Each row was made from one path, in order. Every step used is in the known rows, and no mark comes twice. Write each row's path.
(in the rows, 128 means zero)
Known rows:
beva-fogag-tafer-kitav: [144 121 123 152  83 140 115  97 108  94 159 136  92 139 133  88 168 164
  71 112 135 103 137 138  69 188 197  95 115 127 120 135 164 101 129 132
  96 144  95  60 142 124 117 135 121 160 147 134]
bika-kegal: [127 143 147 128 133 133 113 149 125 147  92 146 147 155 119 129  97  74
 130 146 134 114 156 109 130 139 147 132  87 138 127 131 159 177 135 150
 133 151 144 131 127  98 130 133 100  74 114 116]
zipo-sisaf-fogag-tafer-ditak-noni: [136 105 150  82 179 118 154 112 196 210 145 171 160 119  85 130 137 126
 147 112 110 139 103 155  87 171 115 104 167 134 123 153 123  47 127 112
  98 140 160 155 163  96 101  70  97 125 126 141]
zimini-kegal-ditak: [123 121  95 114 142 108 146 136 104 152 122 180  95 148 164  99 116 102
 109 152 115 118 150 153  87 145 102 161 143 120 157  90 176 168 162 159
 166 127 114  95 159 107 126 167 150 124 110 122]
beva-ditak-noni: [134 160 133 127 177 132 152 110 124 174 127 148 120  99 138  89 125 149
 133 131 135 104  96 114  84 142 155 107 153 136 107 153 169 118 169 123
 151  95 139 163 106 160 102 100 164  90 143 136]
kedune-sisaf-ditak-muragov: [175 123 184  83 163  90 146 108 181 130 186  95 141 129 137 110 128  96
 150 137  93 187 168 101 103 154 143 178 158 145 121 122 118 164 139 129
 141 122 154 148 171 146 146 137 170 119 125  93]
lorole-sisaf-fogag-beva: [ 83 120 158 129 133 127  99 116 158 148 116 156  95 106  87 122 108  83
 154 112  83 138 120  64 165 176 152 136 141 126 172 172 129 105 185 169
 158 188 141 137 129  92  92 141 113 149  94 131]
mimez-sisaf-zipo: [138 139 128 134 165 119 135 138 133 107 150 116 120 107 146 118 144 153
 120 127 116 126 165 117 125 149 133 138 136 167 140 121  87 124 151 142
  79 137  53 148 161  86 141 151 170 187 122 124]
lorole-sisaf: [115 135 143 163 140 122 124 155 151 107 106 152 118 127 166 125 113 129
 143 106 112 131 155 134 154 136 171 128 152 102 158 121 128 135 158 149
 116 152 109 138 146 125 164 168 145 161 123 140]
ditak-tafer-kitav: [155 144 124 124  53 153 108 117 108 139 134 106  86 119 134 116 149 154
 113 103 151  64 154 138 105 141 137 135 122 135 146 141 173 127 149 126
  84 114 121 117 144 166  89 140 112 133 128 119]
sisaf-ditak: [160 131 140 120 164 109 138 121 126 129 160 137 131 111 118 105 101 129
 113 156 111 152 141  95 128 141 135 144 142 147 115 143 103 147 128 128
 148  96 115 130 152 113 140 145 139 116 123 114]
noni-ditak: [135 141 150 128 129 159 114 162 111 147 147 126 152 108 126 124 135 114
 127 151 127 124 151 107 151 133 167 152 140  90 120  80 131 133 129 146
 133 112 115 131 138 131 134 143 103 167 126 141]
muragov-fogag: [148  98 104 114 126 117 101 132 155 108  96 112 104 133 121 135 144 127
 138 153 106 146 150 130  98 109 132 131 115 120 145 130 147 117 141 119
 123 145 138 106 132 141 129  90  95 134 147 121]
mimez-sisaf-fogag-noni-ditak-muragov: [150  92 150  70 150  99  85 136 185 132  71 103 148  92  89 145 180  83
 146  91  97 104 127  69  91 128 145 165 154 100 130  91 111  76 207 172
 144 116 122 168 132 122 116  98  90 206  78  91]
zipo-sisaf-fogag-noni-ditak: [152  92 123  82 138 123  63 141 159 146  76 138 151 108  66 173 157 100
 153 114  89 136 123  86 131 155 132 136 153  99 155  90  87  96 155 155
 182 125 176 142 166 125 115 111  97 125 113 101]
fogag-noni-ditak: [122 128 132 113 135 141  84 154 129 128 103 125 155 109  98 140 155 129
 141 136 111 105 111  93 142 143 162 140 134  88 126  93 112 143 147 145
 166 117 136 135 119 139 133 143 101 132  99 106]
sisaf-ditak-tafer: [161 129 112 120 133 128 131 125 132 143 166 114 116 104 129 108  84 147
 103 134 117 118 162 108 121 129 106 135 145 147 139 140 135 150 149 123
 154  91 151 136 171 151 107 169 137 122 133 112]
mimez-sisaf: [144 129 136 150 134 113 136 138 149 115 107 125 109  91 146 131 154 111
 124 117 121 114 149 129 113 131 138 128 138 124 143 103 127 115 148 144
 100 122  74 135 142  88 137 126 141 182  94 137]
zipo-sisaf-fogag-beva-tezin: [122  92 138 113 118 136 122  67 117 168 126 131 106  74  47 188 114  56
 157  94  84 152 131  55 129 202 121 118 129 159 174 145 122 115 163 159
 243 151 151 111 176 102  99 107 113 114 132  96]
zimini-kegal: [103 124 101 109 123 125 143 137 141 145 133 153 108 155 167 126 129 125
 108 128 110 114 146 130 115 112 100 160 112 113 141 108 156 155 132 150
 153 127 136 108 143 119 129 146 139 103 131  99]
tafer-ditak-muragov-fogag: [164  68 113  67 135 114  95 115 182 142 113  92 128 131 103 122 172 113
 141 154  99 144 142 185  68 130 131 148 153 137 117 125 175 118 124 136
  57 162 128 113 114 148 163  52  89 174 136 103]
kitav-tafer: [132 105 129 119 136 142 119 108 138 120 110 130 144 133 139 130 102 102
 117 114 117 132 161 131 110 102 123 117 129 128 130 139 142 116 131  91
 149 124 179 106 150 162  88 142 135 143 122 124]
beva-tezin: [116 128 122 134 124 122 132  78 110 125 124 122 137 100 119 149 117  99
 122 117 133 129 128 119 115 147 136 130 100 117 149 119 131 143 134 127
 177 113 109 131 156 137 152 151 123 130 145 107]
beva-ditak-tafer-zega: [154 142 112 113 110 163  95 112 111 106 123 120  41  69 142 104 124 134
 104 115 144 107 162 136  75 147 141 109 121 136 107 139 161 143 175 154
 102 146  98 118 132 173 107 131 136 161 130 129]
sisaf-fogag-noni-ditak: [116 116 136  77 138 128  64 120 156 143  75 127 147 122  70 140 152 111
 129 127 105 110  92  70 144 142 141 151 122  79 127 115  97  95 172 149
 167 128 166 157 122 133 112 127  62 144  97  96]
kedune-sisaf-fogag-noni-ditak: [136 124 174  55 130 122  64 105 190 152  89 117 147 130  87 141 164  76
 150 137  95 138 116  72 108 169 158 179 101  64 138  93  82 123 169 154
 153 158 183 156 143 140 112 140  85 131  78  84]
kitav-tafer-ditak: [135 101 123  86 141 161  97  93 163 144 119 132 151 139 136 115 127 106
 104 145 119 114 148 188 111 133 131 131 133 123 117 149 133 126 101  90
  68 141 152 108 143 142 135 121 111 157 103 128]
noni-ditak-muragov-fogag-beva: [133  84 148 111 128 160  96 162 134 137 141  80 102  94  79 121 156  89
 162 154  74 164 153  45 128 149 184 164 177 132 147 115 197 127 176 154
 173 158 152 100 127 140  94  78  87 172 134 108]
kitav-tafer-lepur: [142 107 127 105 148 147 120  79 114  89 124 126 117 134 144 119 122  86
 108 117 133 122 159 163 117 134 126 116 121 169 159 150 112 135  93 112
 123 140 141 128 140 129 105 146 129 179 116 107]
bika-kegal-ditak-tafer-kitav: [164 145 149 126  72 138  99 141  80 166  99 150  88 138 126  87 113  78
 109 152 175  58 184 148  74 190 154 136 117 143 155 119 218 185 185 165
  83 122 116 101 170 126  88 158 107 110  88 123]
ditak-muragov-fogag-kegal: [149  94 121 102 138 113  89 146 190 132  89  72  67 121  80 109 142  70
 155 142 111 150 122  90  87 119 122 149 148 133 140 151 180 124 186 155
 133 160 163  92 119 142 100  55  79 120 131  78]
muragov-fogag-tafer: [145  80  94 144 136 119 117 128 167 120 116 127 112 124 114 113 134 134
 131 144 107 158 124  99  90 116 143 122  96 117 136 135 145 104 155  97
 131 151 139  80 142 129 105 113  82 147 128 127]
lorole-sisaf-fogag: [117 118 145 116 140 107 106 128 181 124  84 165 122 137 122 130 115  97
 129 100 102 135 141 114 146 136 130 134 130  97 162 142 112  87 171 160
 119 154 138 159 140 119 125 156 129 170 113 129]
fogag-beva-ditak: [125 121 135 141 137 165 111  97 101 157 148 142  77  75 115  86 116 124
 151 144 107 121  77  71 119 200 164 134 127 142 116 167 167 152 158 135
 174 122 124  93  96 123 114 109 156 101 112 133]
kegal-ditak-muragov-fogag-beva-tezin: [130  65 117 116 144 107 123  79  98 127 110 105  69  78  85 123 122  44
 162 148  91 164 123  80  63 194 140 146 166 164 174 126 221 147 200 156
 230 167 119  80 155 138  87  97 111 163 132  97]
kedune-sisaf-fogag-kegal-ditak: [160 141 180  66 149  97  87  97 181 186 112 126  63 127  84  75 107  11
 150 171 134 153 130  99  76 206 120 168 129 112 153 130 142 137 197 176
 147 175 159 106 151  96  77 129  81  98  61  98]
kegal-ditak: [149 121 127 129 149 113 132 127  92 135 115 150 106 126 135  98 122 101
 127 153 144 136 144 148  99 168 118 127 163 134 137 100 155 146 151 144
 138 130 110 112 141 108 117 151 136 141 105 140]
zipo-sisaf-fogag-kegal: [148 109 141  92 138 123  90 142 181 179  89 123  78 114  54 147 112  62
 155 115 118 146 124  88 111 153  93 124 150 128 157 156 110  96 164 170
 173 148 169 109 161  90 102  78  89  84 123  99]
tafer-zega: [119 147 146 117 118 139 127 133 119  96 119 123  91 111 110 136 142 127
 130 132 140 140 151 151 115 143 136 108 126 143 121 131 114 144 127 154
  99 178  84 128 141 116 130 114 110 152 114 140]
sisaf-zipo: [114 140 132 119 166 135 113 131 126 118 166 122 131 148 129 113 131 170
 122 147 122 149 144 119 142 146 120 129 128 161 136 145  93 132 125 132
  99 148 108 145 144 112 145 157 147 138 154 116]
fogag-noni: [109 113 111 118 124 103 100 117 145 109  83 124 137 125 109 140 151 145
 144 117 115  98  85 111 111 139 119 120 117 120 137 140 110 142 142 136
 153 136 146 134 104 133 128 122 125  97 113 106]
ditak-tafer: [141 124 104 137 100 146 129 135 137 133 124 106  99 118 139 129 116 132
 118 101 142 104 142 125 118 117  97 132 125 135 151 132 156 131 144 118
 135 126 155 142 148 160  90 148 128 138 131 119]
noni-ditak-muragov-fogag: [150  80 140 103 139 138 102 164 146 136 113  83 129 112 113 133 163  96
 141 147  97 165 168 113 111 110 169 171 162 111 132  77 172 106 160 144
 123 124 152 122 137 163 128  93  83 197 149 114]

Write each row's path:
[147 139 122 110 184  99 117 162 142 177  73 131  58 103  94  66 118  77
 167 170 147 119 110 105  59 169 126 116 179 143 156 159 216 133 211 155
 172 157 147 118 140 115  68  66  85  82 101 128] | muragov-fogag-kegal-ditak-noni
[145  47  54  65 155  64  92 139 170 112  43 130  81 152 135 112 169  99
 152 141  89 118 135 133  15 122  86 156 161 128 170 101 200 158 203 156
 182 141 159  91 138 142 118 105 129 120 116  72] | zimini-kegal-ditak-muragov-fogag-noni
[113 134 141  71 170 158 139 103 171 175 131 146 165 131 136 110 127 123
 123 133 126  99 130 187 103 130 144 110 165 129 121 153 159 110 101  89
  84 134 175 148 140 150  98 101 128 122 108 129] | kitav-tafer-ditak-noni
[121 119 114 151 122 131 124 113 128  36 146 132  71 124 109 106 146 135
  77 118 131 155 155 133  74 183 170  64 124 129 104 134 132 110 130 160
 115 201  90  73 150 110 121 134 102 200 135 154] | beva-fogag-tafer-zega
[159  65 123  51 150 148  56 104 230 143  88  81  88 134  97  98 127  55
 143 155  97 144 159 146  67 124 128 150 151 129 119 167 190 123 153 127
  77 173 191  69 137 150 125  56  68 137 112  76] | kitav-tafer-ditak-muragov-fogag-kegal
[138  40 118  55 134 153  89  92 176 139 120  93 112 116  91 116 141  75
 156 152  73 149 148 141  83 151 146 144 174 145 146 177 197 118 142 113
 112 183 184  65 124 137  94  50  96 166 108 100] | kitav-tafer-ditak-muragov-fogag-beva
[100 101 119 102 144  94  75 111 193 109  32 160 132 138 102 141 133 111
 156  85  95 118  95 105 131 148 131 125 121  91 162 151  93  98 188 161
 134 154 158 165 123 127 123 149 120 132  94 100] | lorole-sisaf-fogag-noni
[161  75 130 126 150 134 107 165 160 137 134 108 139 116 110 117 145 113
 134 144  87 176 156  74 101 108 177 155 144  92 120  75 177  96 169 112
 125 136 154 104 140 148 102 107  78 209 147 123] | noni-ditak-muragov-fogag-tafer
[146 108 116 115 129 123  75 146 183 146  85  98  65 111  88 111 123  86
 154 165 122 132 113  92 104 136 131 139 123 116 144 160 157 131 170 149
 129 153 149  89 126 114 117  80  77  91 121  93] | muragov-fogag-kegal
[167  39 112  53 143 140  85  98 202 126  95  97 135 143 128 121 149  92
 124 143  84 160 173 183  66 104 130 143 160 146 127 142 184  99 133 100
  57 157 175  91 141 177 138  70  99 182 132  94] | kitav-tafer-ditak-muragov-fogag
[142 103 158 102 144 144 120 158 129 143 147  97 159 115 116 130 144 107
 137 120 109 149 156 103 135 117 169 166 174 102 107  83 163 123 141 150
 134 121 132 140 135 152 140 115 124 188 136 125] | noni-ditak-muragov
[137 143 124 134 105 169 115 173 119 150 145 107 124  96 142 126 114 117
 114 128 133 111 183 103 146 126 155 157 138  98 136  81 169 139 160 136
 137 111 145 141 156 164  96 160 105 181 132 122] | noni-ditak-tafer
[139  83 104 132 134 157  84 104 117 151 113 114  51  72 105  98 132 118
 146 171 100 137 102  76  82 179 168 131 120 143 139 173 189 135 189 134
 168 151 133  75  97 132 110  73 130 107 124 114] | muragov-fogag-beva-ditak
[142  54  91  83 134  84  82 124 186  94  56  90 121 137  95 150 179 129
 169 118  91 138  96 104  64 111 113 127 137 129 147 138 148 122 170 131
 159 150 175 125 110 164 123  70 105 120 141  78] | ditak-muragov-fogag-noni
[135 147 179  66 135 120  85 100 212 182 108  99  83 129  73 104 120  38
 142 136 118 143 123  76 107 169 122 162  92  98 135 158 112 119 176 161
 143 173 180 127 148 106  92 105  78  79  85  77] | kedune-sisaf-fogag-kegal
[153 151 139 112 120 137 126 126 130  99 157 113  82  93 114 121 104 135
 103 126 124 135 189 124 104 154 124 124 140 155 123 141 120 161 154 159
 125 142 104 130 184 139 112 149 115 162 122 121] | sisaf-ditak-tafer-zega
[144  21  90  39 142 113  48  82 214 108  52  92 144 139 108 129 169 111
 146 130  85 129 124 169  37 111 123 131 143 141 128 157 166 118 148 108
  90 162 194 101 121 178 138  75  97 141 112  65] | kitav-tafer-ditak-muragov-fogag-noni
[146  85  82 133 108 168  78 112 126 156 118 102  35  59 120  99 116 115
 149 147 103 110 112  66  75 174 140 139 122 158 151 171 223 138 207 131
 169 144 169  77 121 169  72  95 117 121 129 115] | muragov-fogag-beva-ditak-tafer
[131 143 153 122 158  98  87 144 180 156  62 163  59 121  92  74  84  47
 141 144 125 137 134  99 123 191 121 143 165 106 162 144 148 119 233 193
 138 166 128 123 154  79 114 152  89 146  66 119] | lorole-sisaf-fogag-kegal-ditak
[170  54 109 126 162  85 128 128 153 118 106 126 101 131 119  91 136 102
 141 149 106 175 127 110  41 139 121 126 157 144 138 101 204 105 189 114
 135 145 135  78 149 131  91 113  97 184 133 134] | kegal-ditak-muragov-fogag-tafer
[146  80 120  74 143 122  80 121 218 155 105  76  91 115  82  99 152  77
 168 171 109 131 108 154  75 147 131 167 149 125 118 164 180 136 147 166
  63 171 141  89 105 108 157  43  54 118 127  76] | tafer-ditak-muragov-fogag-kegal
[193 103 168  74 161  88  92 124 230 148 142  69  86 117  90 101 126  45
 162 172  77 193 168  64  72 157 153 183 143 134 141 154 151 176 181 156
 151 157 177 113 168 130 135  89 102  88 124  54] | kedune-sisaf-ditak-muragov-fogag-kegal
[134  96 107  95 149  90 143 142 121 139 127 145  97 150 160 103 128  97
 122 123 108 128 157 140  66 121  98 170 170 141 149  85 195 162 171 168
 157 130 135  95 152 119 119 141 170 148 124 115] | zimini-kegal-ditak-muragov
[174  62 102 109 148  82 109 134 133 119  89 114  92 128 117 105 147  87
 150 148 121 166 164 148  45 135 112 138 183 162 152 108 206 132 186 139
 129 148 142  93 146 147 123  91 113 175 143 125] | kegal-ditak-muragov-fogag
[122 130  94 107  91 164  60 147 113  43  97  98  53  82 108 128 163 139
  90 109 133  99 169 125  78 189 175 106 145  88 131 107 154 150 169 204
 143 180 123 117 160 170  91 147  84 198 126 123] | beva-fogag-noni-ditak-tafer-zega
[136  99 148  85 135 128 123 111 178 149 150 102 155 133 121 120 157 121
 131 139 116 132 127 183 101 145 122 164 166 137 103 134 156 132 110 142
  44 153 122 135 113 136 169  89 123 153 119 113] | tafer-ditak-muragov
[140 100  97 106 128 130  59 158 148 114  70 116 130 107  98 137 168 120
 147 154  94 121 119 105 102 132 161 140 119  87 152  94 137 131 173 133
 161 131 141 112 133 148 128  97  72 128 120  94] | muragov-fogag-noni-ditak
[136 155 151 121  97 183 103 174 108 109 142 112  88  80 107 134 135 110
 115 124 143 115 202 122 134 145 165 133 145 101 125  87 150 147 151 171
 112 161 103 144 167 164  89 155  74 212 117 143] | noni-ditak-tafer-zega
[156 110 109 118 153 105  79 148 145 149  72 120  45 109  99  75 115  62
 147 191 133 141 125 111  67 166 116 137 148 136 160 133 182 148 203 156
 150 155 138  66 150 102 105  96  72 106 100 115] | muragov-fogag-kegal-ditak
[147 133 151 127 155 118 107 153  85 154  84 167 125 151 132  93  91  45
 121 180 152 116 159 141 111 172 140 134 122 141 145 107 176 186 161 160
 135 145 129 102 146  76 127 156 108  92  92 130] | bika-kegal-ditak
[180  77 140  81 170  90 100 138 166 166  87 118  67 118  58 116 107  29
 173 125 116 163 138  93  68 175  81 137 215 165 154 125 165 105 203 190
 167 146 171  99 175  92  94  74 113 123 118 112] | zipo-sisaf-fogag-kegal-ditak-muragov
[128  87 104 103 133 132  81 144 136  64 113  98 127 122 106 122 175 123
 115 103 100 127 130 102  77 166 183 130 174  99 123  98 161 113 153 185
 164 144 152 121 127 164 132 111 128 182 151  98] | beva-fogag-noni-ditak-muragov
[175  82 161  85 146 103 121  98 191 135 185  83  94 109  95 112 132  79
 173 178  55 205 172  46  89 187 172 174 156 162 159 159 153 170 168 141
 182 170 173 106 167 129  98  92 126 112 121  79] | kedune-sisaf-ditak-muragov-fogag-beva
[107 110 146 150 154 106 115 121 192 130 106 176 128 134 117 119 100 118
 122  95  91 145 112  78 154 133 147 122 109 100 140 136 114  69 184 138
 125 162 137 147 144 103 110 171 101 187 112 141] | lorole-sisaf-fogag-tafer
[130 119  75 124 107 150  79 115  94  49 125  87  87  99 111 112 176 119
  95 107 140  74 143 139  81 199 165 117 128 133 170 113 149 158 140 191
 156 151 147 130 139 157 102 154 111 207 132  89] | beva-fogag-noni-ditak-tafer-lepur
[177  64 102 101 153 116  90 103 159 126  99  95  90 106 132 108 144 117
 135 134  96 153 122 120  41 112 146 145 145 138 114 138 185 108 181 130
 119 134 147 101 109 191 148  66 141 141 163  98] | beva-ditak-muragov-fogag
[104 157 145 129 161 160 139 114 103 189 157 151  94  65 115  90 119 135
 162 136 119  97  60  61 103 194 170 113 157 159 122 177 184 131 173 133
 193 137 139 137  85 124  68  86 166  63 124 142] | fogag-beva-ditak-noni
[139 112 103  92  99 148  54 162 149  80  62  91  71  85  93 150 169 125
 138 130 115 110 167 117  86 143 152 118 125 102 158  98 154 147 187 162
 123 176 130 124 152 174  91 115  45 174 111 104] | muragov-fogag-noni-ditak-tafer-zega
[144 110 138 124 151 104 152  80 153 114 127 140 104 102 102 106 148  87
 109  95 115 113 105 109  85 166 112 127  94 160 150 126  87  74 138 151
  98 145  72 142 141  51 103 125  89 228  64 114] | mimez-sisaf-fogag-tafer-lepur
[133 105 113 135 130 126 112 130 158  80 110 136  75 119  96 127 143 121
 118 146 108 162 161 118  81 134 151  86 100 130 128 125 133 110 149 127
 106 196  95  87 145 113 114  98  62 178 121 140] | muragov-fogag-tafer-zega
[154  89  79 112 113 139  70 139 125  81  83  87  91  85 114 131 174 111
 144 135 115  88 146 129 101 159 128 136 110 139 194 105 151 163 157 156
 136 140 149 142 142 155  97 127  65 180 113  83] | muragov-fogag-noni-ditak-tafer-lepur
[122 125 109 124 108 156  86 164 133 125  99 106 134  94 115 131 136 139
 139 115 122  81 127  85 126 142 143 149 122  88 140  98 153 144 171 143
 159 108 164 146 135 171  88 160  91 147 113 110] | fogag-noni-ditak-tafer
[128  85 139 115 153 130 142 108 187 149 172 120 165 131 125 106 144 136
 128 121 118 143 101 149 103 144 133 143 142 137  95 131 149 110 119 116
  59 153 123 115 121 110 155 109 107 179 112 122] | fogag-tafer-ditak-muragov
[184  74 133 119 113  98 122 119 131 138 120 126  84 138 116  80 170 117
 133 152 115 139 142 126  23 159 161 128 163 153 135 112 212 111 186 111
  87 138 107  65 147 142 104 102  88 188 128 130] | kegal-ditak-muragov-fogag-tafer-kitav
[148  85  82 119  99 144  56 162 149 118  58  97  96  94 110 142 152 138
 145 131 111  92 144  92 105 122 144 145 112  85 160 106 170 138 196 137
 153 128 169 124 142 186  94 131  67 151 126  84] | muragov-fogag-noni-ditak-tafer
[131 121  99 147 117 176 100 107 112 161 154 107  47  67 124  91  98 124
 133 125 122  96 100  65 112 188 131 133 120 146 133 172 204 150 187 140
 175 127 155  95 106 149  65 135 154 119 114 123] | fogag-beva-ditak-tafer
[128 113 109  88 107 144  63 130 152 148  75 106 122 101  85 140 134 117
 123 107 111  91 116  66 130 134 106 153 112  82 150 119 135  96 192 152
 172 110 192 163 139 176  71 145  65 155 107  88] | sisaf-fogag-noni-ditak-tafer
[127 103  97 161 137 133 136 114 128  86 157 133 101 134 121  98 127 145
  84 107 118 145 124 116  92 167 165  92 117 116 115 132 154 107 135 132
 138 165 133  80 144 114 109 148 121 174 158 138] | beva-fogag-tafer
[172  64 100  77 164  69  89 115 181  93  92 102 135 117  95 132 143 133
 161 154  71 154 118  81  70 122 114 139 154 148 138 160 124 142 182 136
 174 123 171 128 132 153 136  92 120 103 142  68] | sisaf-ditak-muragov-fogag-noni
[184 142 145 108 120 117 130 113 168 145 188  96 113 113 145 106  99 111
 119 141 113 144 183 102  99 153 137 164 127 137 150 124 129 177 151 125
 139 111 164 151 197 152 101 183 143 121 116  97] | kedune-sisaf-ditak-tafer
